What can hang from each mark
k_130: k_117 k_142 k_202 k_965
k_117: k_130 k_142 k_911 k_965
k_965: k_130 k_142 k_553 k_911
k_471: k_911
k_553: k_117 k_130 k_142 k_202
k_911: k_130 k_142 k_471 k_553
k_202: k_117 k_142 k_553 k_911 k_965

Every row comes from one small tree of marks. The marks that hang from a mark follow it in brackets, in the order of their numbers. Every link used is in the known rows. Which tree was each row made from?
Known rows
k_911{k_130 k_553{k_202}}: [ -2   3  -8   9 -17  -6  15  15  21   3  -3   2  14  11 -35  -1 -14  -4
  -9 -12  21  -9 -15  17  -2 -13 -13   6 -15  -6  23  13 -12 -22  -8  -2
   3  -4  12   4 -12  -8  17  -3   6  -5  10   5  -8  -3]
k_471{k_911}: [ -6   3 -14  15  -7  -2   3  21   6 -16   4  29   8   5   8   0  -9  -1
   9 -15  21  12 -20  10   0  -1 -21  16 -15 -12   7 -12 -16 -11  -3   0
   6 -20   0  -1  -4 -25  -6  13  -3 -10   4  11   1   9]
k_117{k_130 k_142 k_911{k_471 k_553{k_202}} k_965}: [ 21   9   9  23  -7   2  43   5 -11   7  19 -16   2   6 -35   1  18  -3
  -3  -3  18 -20 -25 -46  -7   8 -12   1 -21  13  22  10 -32 -16   1  -4
 -31  25  19   9  -8  24  32   7  22   8  13 -21 -16  39]
k_965{k_130{k_202{k_911}} k_142}: [ -6   6   1   3   8  -9  21  17  -5  -8 -16  15  21   6  30  -8 -17 -18
   5 -14  13 -15 -11  -8  29 -15  -2  10   5  -7   1   2   1   5 -16  18
 -24 -12  -4  15 -11 -19   8  26 -18   6   6  -5   9  -5]
k_117{k_911{k_130}}: [ -2   4   0  15  -9   2  24  14   3  -5  13  -1  11   5  -9   5   0   4
   5 -12  33 -12 -22  -5  13 -16 -28  16 -24  -6  12   7 -12  -5 -16  -4
  -1  -1  -2  -1   5 -25  10   9   0  -2   9 -10  -7 -17]
k_911{k_471 k_553{k_130 k_142}}: [  4  12 -19  15 -17   9  11   7  20   1 -17  -3  12  14 -33  -2  -5 -10
  -2 -12  19  -1 -17   3   3   1  -5  -7 -12  10   9  -6 -31 -23 -12 -12
  11   5  13   4  -8   3  13   9  -7  -5 -28   4  -6  51]
k_553{k_117{k_965} k_130 k_202}: [ -5  -5 -22  36 -26   3  16  -4  28 -17 -12  21  -1  11  22  -1 -14 -14
  -3 -23  23 -18 -25   4 -13   5   2   9 -11   5  12  17 -41 -27 -28   1
  -7 -13  17   6 -15  -9  27  16  -2  -7 -21  15 -11  31]
k_130{k_142 k_202 k_965{k_553{k_117} k_911{k_471}}}: [ -5  -6 -12 -18  -2  16  10  -4 -21   9 -22  11  17   4  -6 -13 -18 -11
 -13  15   5   2  22   1   3   7  19 -16  26  19  15  -2 -36  -8  -7   5
 -16   8  26  20   3  17  13   3 -11 -17  -3   0   4   2]
k_965{k_130 k_553 k_911{k_471}}: [ -2  -2  -3   0  -2 -10  20   5   1  -2   9  11  20  -3  -2   1 -10  -1
  28   7  14   4  -8   7  -5  -1  -8   9 -12  17  21 -25 -11   4 -20  -5
 -21  10  -3   4  11 -15  15  29 -13 -16   9 -12   6  22]
k_117{k_142 k_911{k_471 k_553} k_965{k_130}}: [ 21   3   6  17  11   8  27 -14 -15   5  26 -17   4   3 -33   0  11   5
   7   2  29 -30 -21 -31   8   4 -10  -5 -20   3  25  -6 -32 -10  -2  -6
 -30  19   9  10  -3  15  24  23  12  12   8 -16   9  29]
k_911{k_130 k_142 k_471}: [ -4  21  -9   5 -10  12   6  11   8  -4  -1   1   9  14 -69  -5 -10   5
   2  -7  27   1  -9   8   6 -11 -16 -10 -22   3   2  -7  -9   9  -4   6
   8   8  20  -3  -6   1   2 -14  17   0  -2  -4  -4 -12]
k_471{k_911{k_130{k_202{k_117 k_553}} k_142}}: [-18   3 -14 -22  -4   8   3  16 -16  -6   0  16   4   6 -27  -5   0 -14
   0 -13  18 -11  -4 -10   7 -11  -2   7  -4 -13   6   8  -2 -23   2  -7
   3 -14   0  12 -20   3  -2 -15  18   1 -15  10  -4 -32]
k_553{k_130 k_142 k_202{k_117{k_911}}}: [-27   3 -21  27 -35 -16  35  15  10 -21  -7   2   2   3  28   4  11 -32
   7 -34  28 -17 -23 -25   9 -13  -8  25 -21   9   6  13 -18 -26 -32 -11
  -3  -6   4   3  -8  -8  21  11 -21  -9 -15  -3 -11  35]
k_202{k_142 k_911{k_471 k_553{k_117 k_130}} k_965}: [ -8   7 -35  27 -28   4   7   3  19   4   1 -13 -14   3 -35 -10  -4 -12
  13  -2  12 -58  -5 -42  -4 -12   2  -9  12  12   3   4 -38 -13   6  16
  19 -14  11  13 -13 -27  11   3  13   8 -49  21 -25  29]
k_471{k_911{k_130 k_142 k_553{k_117{k_965} k_202}}}: [  4   3 -21  14 -17  12  -2  -1   3  -4 -16  11  -3  11 -49   0 -19  -3
  -2 -18  23 -18  -7  -6 -19  -1  -5   6   4 -13  16   8 -31 -40  17   2
 -11 -10  16  -2 -16   7  24  -9  33  -5  -7  16  -3  -1]
k_911{k_130 k_142 k_471 k_553{k_202}}: [ -1  17 -13   4 -18   3  12  13  15   4  -7 -10  13  11 -91  -6 -12  -3
  -9  -5  26 -10  -2   7  -3 -18 -12 -11 -13   3  15  -1 -12 -14   5   3
   3  14  28   2 -14  11  15 -24  28  -2   0  -2  -7   3]
k_130{k_965}: [ -8  -6   0  25   1  -4   9   6   3  -7   2  17   6   5   1 -10 -10   2
   0  -7  16  10 -21  22  15  -1  -6  -3  -4   0   3   2 -24  -1 -18   7
  13 -13  16   2  11 -13  -7  13 -17  -6  10  14   7   1]
k_130{k_142 k_202{k_911} k_965{k_553{k_117}}}: [ -6  -7 -11  -9  -1   4  10  -2 -14   3 -17   1  10  14  23 -14 -15 -17
 -20  11   1 -17  19 -10  14   1  19 -13  29  13  13  17 -34  -9 -22  18
  -8 -15  14  21   0   7   9   4 -21 -13  -8  12  13 -15]
k_130{k_117{k_142 k_911} k_965}: [ 12 -10  11  14  13   2  29  -6 -38  -8  31   3  -2  -1   6   0  -4  -2
  -1 -10  25 -11 -31 -14  11   3  -2  -8 -19   0  18  14 -28  -5 -10  -3
  -1  -7  13   7  20 -14   2  -1  -4   5  12  -1  13   0]
k_965{k_130{k_142 k_202{k_117}} k_553 k_911{k_471}}: [-22  -1  -4 -42  -1  -1  21   3 -22   3  -9  10  20  -5   2  -6  -3 -16
  10  12   8  -3  17 -10   7  -3  12   2  -8  17  22 -13  -4   5 -20  -2
 -30  11   3  24  -9  12  16  18 -17  -7   4 -14  12   5]
k_202{k_117 k_553 k_965}: [-23 -17 -14  15  -7 -22   0  10   9 -10  10   8 -12  -7  -1 -12  19  -4
  20   2  10 -21 -27 -10  22 -11   6  -1  -7   2   8   8 -23 -13 -32  -8
  24 -25   4  11  -9 -30 -13  20  -9   1 -10  22 -14   2]
k_471{k_911{k_130{k_965} k_553{k_117}}}: [  4  -8 -17  17  -5  21  -2  -1  -3   7  -3  15  -1  11 -25   0 -22   6
 -11 -18  17  -7  -9  10 -12   3  -3   6   6  -9  18   3 -34 -34  18  -5
  10 -20   6  -1   7  -8   6  -2  11  -3  -9  22  -1  -5]
k_965{k_130 k_142 k_911}: [  0   2   5  14   8 -16  22  11  -2 -18 -15  33  17  -8  17  -2 -17 -10
  26 -16  17   5 -17   1  18  -9  -7  15  -1  -8   9 -13  -4   6  -7   2
 -26  -2  -8  -2   8 -28  10  36 -20  -2  15  -9   8  14]
k_911{k_142 k_553{k_130{k_117 k_202}}}: [  6   0  -5 -29  -5  20  14   4 -11   0  -8   7  11  10 -37  -2 -21 -16
  -1  -7  17  -5 -13   8   3  -8   6 -20 -17  -5  13  21 -19 -28 -13   1
   2  -2   9  20 -20  -5  14 -19  16   5 -33   6  15  10]
k_202{k_117 k_911}: [-33   7 -13  14 -14 -21   8  15   3 -15  16   8  -3  -5   1  -1  10  -5
   3  -8  14 -10 -24 -15  16 -14 -29  14 -30  -8   6   2 -12   1 -18  11
  15 -30  -7   9  -8 -27  -4  13 -15   0 -13  11  13  -4]
k_117{k_911}: [ -2   1  -2  21  -6  -6  21  18   3 -12  13   4  12  -1   4   4   3   1
  11  -7  29  -3 -24  -4  16 -16 -29  14 -22  -4   8   0 -20  -7 -21  -4
  -2  -3   1   3   5 -28   8  17  -4  -6   8 -10   1   6]
k_130{k_117{k_911{k_553}} k_202{k_142 k_965}}: [ -2  -9   1 -23  -4   5  20  10 -33  10  -2 -10   0  -6 -13  -8  -6 -10
  21   8  18 -40 -22 -31  10 -19  10  -7  -1  -4   4  24 -22 -22  -6   9
  -6   1  16  30 -19 -31  12   1  16  12  -4   6 -16  -9]
k_965{k_142 k_553 k_911}: [  2  -1  -4   7  -9 -20  20  16  -1 -18 -18  24  18   1  14  -1  -7 -10
  22   7  11  14 -16   2   7  -8  -8  -4   5   1  14 -10 -18   2  -9   1
 -22  -6  -7  -4  14 -27  14  37 -21 -28   7  -6 -14  19]
k_130{k_142 k_202{k_117} k_965}: [-32  -3  -1 -20   4   6  10   3 -23  -2 -18  14   6   3   7 -17  -1 -17
 -20   1   9   2   5   4  26  -3  18 -11   0   0   7  16 -14  -1 -19  10
   3 -10  23  23 -12  15  -5  -1 -22   6   5  11  16 -18]
k_965{k_142}: [ -1   8  -4  22  -2 -12  11  21  10 -21 -22  25  13   8  11  -7  -7  -6
   7  -8  20  11 -27  12  21 -10 -10  -5  -9  -7   3  -4 -16   7 -13   4
  -2 -14   5  -4   2 -28   1  24 -14  -7   9   1 -11  15]
k_965{k_911}: [ -8   4  -5  13  -8  -9   8  14   7 -15   7  28  13  -8  -8  -1 -12  -1
  17  -8  19  11 -20   9   5  -4 -27  15 -12 -10   8  -8 -14  -4 -10   2
  -2  -5   0   0  -1 -27   1  18 -11 -11   6  -1  10   6]
k_202{k_142 k_911}: [-13  21  -8  18 -11 -20   8  20   9 -17   4   6  -1   0  -2  -6   2 -14
  15  -2  12 -28 -11 -24  14 -15 -19   7  -8  -5  -1   0 -12   6  -6  19
  12 -19  -3   6  -7 -31   2   8 -10  -2  -9  14  -2  -7]
k_130{k_202{k_911 k_965{k_553}}}: [-15  -9 -13   1 -17  -9  12  15   4   5   8  -2  13  11  15 -15  -8  -9
  15   9   8 -22 -13 -12  10  -9  -3   1  17   6   3  11 -19   1 -28  27
  -8 -16   8  21 -16 -23  -1  21 -12 -11  -3   8  -8 -12]
k_965{k_553}: [ -1  -5  -6   8 -12 -13  10  15  14 -12   3  10  14  13  15  -1  -1  -2
  16  10  14  10 -22  19   1  -4  -9  -7 -16   9  17  -3 -25  -2 -34  -2
   1 -13   0   1   6 -23   7  20 -16 -25   6   3  -6  13]
k_117{k_130 k_142 k_965}: [ 15   9  15  24   2   4  20   0  -2 -11  14  17  -3  15   4  -5   9  -1
  12  -9   9  -1 -35 -18  -1  22  -2  -1 -24   6  13  15 -26   8 -18   6
 -17  -1   6  -1  -5   9  13  15  -3   6  12  -4  -3  17]

Write each row's tree
[-27   3   2  21  -9 -14  21  12 -11  -1  12   7  -9   0   7  -4  11  -7
  -2 -14  -1  -4 -21 -24  15  -3 -11  16 -19   6   5  11 -12   3 -17  12
  13 -24  -4   6   5 -12  -5   9 -19   8  -8  11   9  -4]
k_202{k_117{k_130{k_965}} k_911}
[-11  14  -6 -14   1  -1  12  16  -2  -6 -14   7  16   7   6 -11 -11 -18
 -17   1  10 -13  11 -11  28  -9  -9   3   2  -6   5  10  -9   3 -17  19
  -6 -10   6  22 -24  -4   1   3 -16   0  -1   2  19 -19]
k_130{k_142 k_202{k_911}}
[  0   2 -21  14 -12  16   6   2  24 -20 -17  23   1  10  20   0 -17 -15
  -7 -15  20  -7   0   6   4   4   6  -4 -13   9  15  10 -34 -13 -28  -7
  10 -17   4   3  -4 -15  14   1 -12  -4 -31   6   3  26]
k_553{k_117 k_130{k_142}}
[-30  -8 -12  22 -16 -18   5  14   4 -17 -15  19  -8   0   6 -12   9  -4
  23  -6  16  -5 -32 -10  22 -13   4  -7  -7  -4  -1   4 -19  10 -18  12
   5 -24  11   2  -5 -34 -10  31 -14   3   3  11 -20  11]
k_202{k_117 k_965{k_142}}
[ -1   1  -6  -2   3  -7   1  21   3  -5 -17  11  17   9  11 -11   0 -18
   4  -6  10  -7 -17   3  25  -4   6   4  10   0  -1  11 -20 -24 -33 -11
   3  -5   9  17 -19  -3   3   8 -15  -9  -4   9  -2   3]
k_130{k_202{k_553{k_142}}}
[ -9   0 -23  12 -21   0  20  -1   0 -12  13  17  -7   6  -6   2   4 -19
  -6 -19  21 -14 -21 -19 -15   8  -3   5 -17  -9  25   8 -24 -34   8  -5
 -10 -17   5   8 -20  11  17   9   8   0 -19  14  -5  34]
k_471{k_911{k_553{k_130 k_202{k_117{k_142 k_965}}}}}
[  3   4  -6  -3  -5  13  20 -12 -15  -9  -7  17   0  -1 -31   1 -13  -5
   9 -10  20  -2 -27  -5  -3   4  -5 -12 -27   1  10   3 -24  -9  -6   3
  -9   3  10   9 -10  -7  14  11   7   3 -26   8   7  18]
k_553{k_130{k_117{k_965{k_911{k_142 k_471}}}}}
[-27  12  -5  10 -17 -26  29  24   7 -13  -5   7  -3  -1  11  -4   7 -23
  -9 -14   4 -11  -4 -31  12 -10 -10  22 -23   5  13  13  -3   0 -22  10
   1 -16   2  10 -14  -6   8   1 -16   3   5   1   3   5]
k_553{k_202{k_117{k_130{k_142}} k_911}}
[  3   0  -9   4  -8  11  35   7 -10  -7  11   2   5   2   1   8  -7  -5
  -2 -14  30  -7 -31  -7   3  -9 -16   0 -41   6  14   2 -20 -13 -20 -13
   5  -1   4  11   1 -28  10   6   2   3 -24  -4  -7  23]
k_553{k_130{k_117{k_911{k_471}}}}
[-12  -9   4   8  -3 -18  31  -3 -21 -12 -11   0   0   1  35   2  21  -5
  23   3  19 -17 -30 -26  19 -10   4   2 -21   4  18   1 -21  -3 -27  -3
 -32  -7 -10   8   8 -12  25  54 -18  -4  10  -6  -9  11]
k_202{k_117{k_911 k_965{k_130 k_142 k_553}}}
[ -3  16  -5   5 -17  -3  16  -2   0   8 -14   1   3  -3 -60  -7  -4  -3
   6   2  17 -26 -13 -15  -9  -6  -8   1  -5  -6  15   1 -18 -15  19   6
 -17  15  19   8 -19   9  25  17  14   0   4   9 -19   2]
k_117{k_965{k_911{k_130 k_471 k_553{k_202{k_142}}}}}
[  3  -2  -4 -35   0  14  22   0 -17   1 -14  19  15  -6 -15   0 -25 -18
  -9  -5  12  -2  -1   0   5  -2   2  -3  -8  -8  22  13 -16 -27  -4  -4
 -12   1   1  23 -17  -7  16   2  -6   2 -21   0  16  11]
k_965{k_911{k_553{k_130{k_117 k_142 k_202}}}}
[  8  10  -9  30 -14  -5   2  14  12   1 -12  -2  -1   9  -9   2  -9  -8
   5 -17   2 -16 -18 -24   2   3 -12  18   0   5   6   9 -39 -26 -14   2
   5 -17  -5   2  -1 -15  17   5  -7  -3 -19   7  10  29]
k_202{k_911{k_553{k_117{k_130} k_142}}}
[  8   1   9   2   4   4  14  -7 -16  -5 -25  15  -1  11  -3  -2 -13   5
  -2 -12  19  -6 -42   5  10  -1   3  -9 -26 -12  14  16 -16   0  -8   3
  -9 -13   8   3  -2 -18  11  25  -3   6   8  14 -10 -19]
k_911{k_130{k_117{k_965{k_142}}}}
[  0   6 -27   7 -20   7  19   4  17  -5 -14  13  10  -6 -37   0 -21 -16
 -14 -10  19  -8  10  -5 -10  -2  -6   2  -2   7  22  -4 -32 -29   4  -9
  -7   7  17   9 -11   1  26  -4   5  -8 -25  -3   0  45]
k_965{k_911{k_471 k_553{k_117 k_130{k_142} k_202}}}
[-26  -4 -18 -13 -11   3   4  16 -12   0   0  14  -7   4  -3 -11   6 -16
  13 -10  14 -36  -8 -26   5 -10  13  10   8 -10   3  13  -4 -18   6   0
   9 -20   2  17 -23 -13  -5   2   9   7 -12  23 -33 -31]
k_471{k_911{k_130{k_202{k_117 k_142 k_553 k_965}}}}
[ -6  -8 -21  40 -23 -10   7   4  17 -19  21  24  -3  -6  -1  -8 -17 -12
  22 -18  23 -23 -18 -17 -13   4  -3  12  11   6  10   8 -38  -8  -9  10
 -11  -9  25   0  -5 -22  10  -2   4  -9   7   0  -7  24]
k_553{k_117{k_142} k_202{k_965{k_911}}}
[ 21   8  -3  21  -3  19   3  -4   3   7   7   1  -4  13 -45  -3   2   9
  -3   0   9  -8 -25 -15 -17  19  -1 -13 -19  14  20   3 -49 -16  -1  -6
  -6   6  20   4  -6  15  23   1  21   6 -12  -1  -7  43]
k_911{k_471 k_553{k_117{k_130 k_142 k_965}}}
[-18   9  -3   2  -3  -3  14  11 -15   0  -3   4   7   5   4 -17  -7 -19
  -2  -2   6 -28  -1 -17  19 -12   1  -2  19  -3  -7  14 -12  -1  -2  28
   4 -12  15  21 -10  -5  -2   2 -13   4  -6  18   1 -25]
k_130{k_202{k_142 k_911} k_965}
[ -3  12 -12   5  -9  10   3  14   0 -14  -1  22   5  12 -32   0 -15  -2
   9 -19  27   1  -8   3  -1  -4 -17  10 -10 -13   6  -4  -7  -6   8   4
   2 -12   1  -7  -4  -9   0  -7  15  -5   0   7   1 -18]
k_471{k_911{k_130 k_142}}
[-14 -12 -22  40 -28 -13   5  11  24 -12  -1  24   0 -10   1  -8 -21  -6
  23 -18  21 -16 -17  -3 -10  -6  -7  20  12   3   5   5 -35 -15 -16   8
  -5 -12  23   2  -7 -36  10  10   2 -12   7   8  -9  19]
k_553{k_117 k_202{k_965{k_911}}}
[-25   2 -17   3  -9  -9  20   2 -10 -10   4  10 -11 -13 -13  -7  21 -24
   6  -3   7 -30  -5 -27  13  -9  14  -8  -3  11   7   2 -16 -20  -1 -16
  23  -6   1  14   0  -2   2   6 -10   4 -42  21 -23  15]
k_202{k_117 k_142 k_553{k_130{k_965{k_911{k_471}}}}}
[ -7  -2  -8 -10 -19  -5  15   1 -13   3  -2   1  -6  -1 -29  -7  -7  -3
  39  10  12 -30 -14 -24 -11  -6  14 -11  -1  13  12   0 -16  10   2   8
  -3   2  11   8   2 -29   9  14   4  -6  -1  11 -35  -8]
k_202{k_142 k_965{k_553 k_911{k_130{k_117} k_471}}}
[  0  13 -16   0 -15  10  15   6   7  -3   2   9  13  -5 -72   1 -12  -8
   9  -4  21   3  -1  -2  -2  -8 -20  -8  -9   0  11 -11 -20 -16   8  -1
  -3  13   8   4  -6  -1  12  -5  15  -4 -28  -6   8  33]
k_965{k_911{k_142 k_471 k_553{k_130}}}
[ -2   5  -4 -19  -7  19  35  -3 -29   2  -8  -2   4   5   3  -4  -1 -15
   3  -4  24 -31 -25 -29   2  -6   7  -9 -23   3   4  18 -21 -16 -10   2
 -13   9  13  27 -22  -5  22  10   8  13 -28   4 -20   6]
k_553{k_130{k_117{k_911{k_471} k_965} k_202{k_142}}}
[-16   1 -16  12 -12 -10  13  -9  -4  -9 -15   9  -8  -6  -9  -2  22 -16
   7 -13  10 -17 -26 -28  14   6   6   5 -11   7   8   2 -30 -31 -17 -22
  -1  -3  -1  11 -13  11  13  34 -19  -1 -36  17 -10  31]
k_202{k_117{k_965{k_911{k_471}}} k_553{k_130 k_142}}
[  1  -3 -16  -6  -6  32  -7   1 -17  11 -10  12   5  14 -47  -6 -28  -4
 -11 -15  17 -10   5   4 -10  -2   5  -3  21 -11   9  11 -26 -36  20   6
   0  -9  18   9  -7  12   9 -23  27   2 -14  16   5 -20]
k_471{k_911{k_130{k_202 k_965} k_142 k_553{k_117}}}
[-16  -4  -2   8  -7  -2  25   4 -21   3  -4  -7  -2   1 -22   0  11  -1
  -7  -7  22 -13 -20 -16  21 -19  -8  -3 -14  -9  16  12 -16 -16   4  -5
   1  -9   2   4  11  -8  11  15  -4   6  -1   0 -11  -8]
k_202{k_117{k_911{k_130{k_965{k_142}} k_553}}}
[ -1  16 -10   7 -21  -3  30  18   3   7   2 -22   9   2 -54   0   4  -6
  -2  -2  31 -33  -7 -24   1 -26 -18   6 -17   3  15   2 -12 -20  10  -7
  -2  18  15   8  -7  -6  24  -5  21   1   3 -10 -28   3]
k_117{k_911{k_130 k_471 k_553{k_202{k_142}}}}
[ -8  -1  -8   3 -24 -18  27  13  13  -8   4  13  19   4  -2   2 -15 -10
  14  -4  18  -3 -10   7 -12  -8 -13  15  -5   6  24   2 -10  -8 -14  -1
 -18   0   2   0   3 -14  21  14 -10 -26  14  -5 -14  -6]
k_965{k_553{k_202} k_911{k_130}}
